Each row was made from one path, in order. Every step used is in the known rows, and no mark comes twice. Write each row's path.
Known rows
A-Z-R: [ -3   6 -31   4 -18 -24  17  27  38   0 -13 -37  23   0  14   7]
C-Z: [-26  -6  18  19 -32  21 -17 -18   6  17  -1   3   9  -5  34   4]
R-A: [  5   8  16   4  21 -26  16 -10 -23 -35 -11  12  20   0   0 -18]
T-A-Z: [ -5  14 -19  11  14 -63  14  20 -40  -5  -1 -17   5  -2  15 -22]
A-Z-C-T: [ 27  22  10   5  18  -6  11  70   3  11 -21 -10  22  44   8 -11]
T-A-Z-C: [ -4  13 -11   5  22 -26   9  59 -39   3 -11  -8   7  13  24 -22]
A-Z: [  6  24 -19   9  -5 -29  10  24   2 -11  -7 -16  25   9  21  19]
W-T-A-Z: [  5  18 -11  43  24 -99   9  -4 -53   4  -2 -37  -4  17  -9 -76]
C-A: [ -5   4  24  -7  26 -28  -9 -12  -5  -7 -13   0   7 -34 -33  -5]
C-A-Z: [  1  26   8  -1  21 -56   2   8  -1 -14 -20 -13  29 -27 -15  13]
W-T: [ 10   8   6  36  13 -41  -3 -23 -14  10  -1 -20 -10  19 -22 -57]
C-Z-T: [ -4  -8  33  11 -32  12   8 -17   6  25 -19  39   5   4  38  -4]
T-A: [ -8  -8  -4   4  21 -35   7  -3 -45   3   5  -4 -16 -11  -4 -40]
W-T-A: [  2  -1   4  37  30 -74   2 -25 -58  12   3 -24 -24   9 -26 -93]
W-Z: [  4  14 -14  22 -20  25   4 -19  -6  18   0  -3  27  14   9  36]
T-A-Z-R: [-14  -4 -31   6   2 -59  19  20 -10   1  -7 -36   4 -10   8 -35]
R-C-Z-T: [-28  -9  49  36 -31  18   5  -1   7  23 -25  58 -23  13  63  -9]
R-A-Z-C-T: [ 30  30  27  10  37 -32  26  54 -19 -25 -30   4  37  43   5 -26]

Which path is each row?
[ 11  30  -2  10  16 -54  23  12 -21 -42 -17  -3  41   8  18  -1]
R-A-Z
[-10 -12   5  43  -8  -3  19  -8  -5  37 -12 -11 -15  27  -2 -39]
W-Z-R-C-T-A
[ 21  21  20  -9  21 -62  22  10  -1  -7 -36  18  28 -19  -9   6]
C-A-Z-T
[ 26  19  -4  -2  -5 -40  34  25   4   2 -25  20  21  17  27  12]
A-Z-T
[  4  22  -9   1   3  12   5  70   7   2 -19  -5  27  23  31  19]
A-Z-C
[-33 -15  48  37 -17  -9   8  -3 -27  26 -21  56 -35   6  61 -38]
R-C-Z-T-A
[-35 -18  25  10   5 -12   0   2  36   4 -26   2 -21 -27 -10 -25]
Z-R-C-A
[ -7 -10   0  -1   5 -14  21  -6  18 -20 -17 -10  13  -7  -9 -33]
Z-R-A
[ -1   8  27  35  24 -63  15  31 -35   8 -11   2 -28  33  10 -56]
R-C-T-A-Z
[  3  -1  41  29  12 -10   5  14   0  12 -11  17 -35  34   0 -38]
R-C-T
[  5  17  -6  39  31 -62   5  32 -52  13 -13 -26  -3  30  -1 -78]
W-T-A-Z-C
[-15 -27  23  24  13 -28  15  12   4  22 -13 -10 -45  14 -12 -79]
Z-R-C-T-A
[ 17 -10  13  -5  19 -43  32  -1 -40  10 -16  37 -19   0   5 -46]
Z-T-A
[ -7   8  -2  -6  10 -51   9  10  29  -7 -27 -32  29 -35 -21   1]
C-A-Z-R
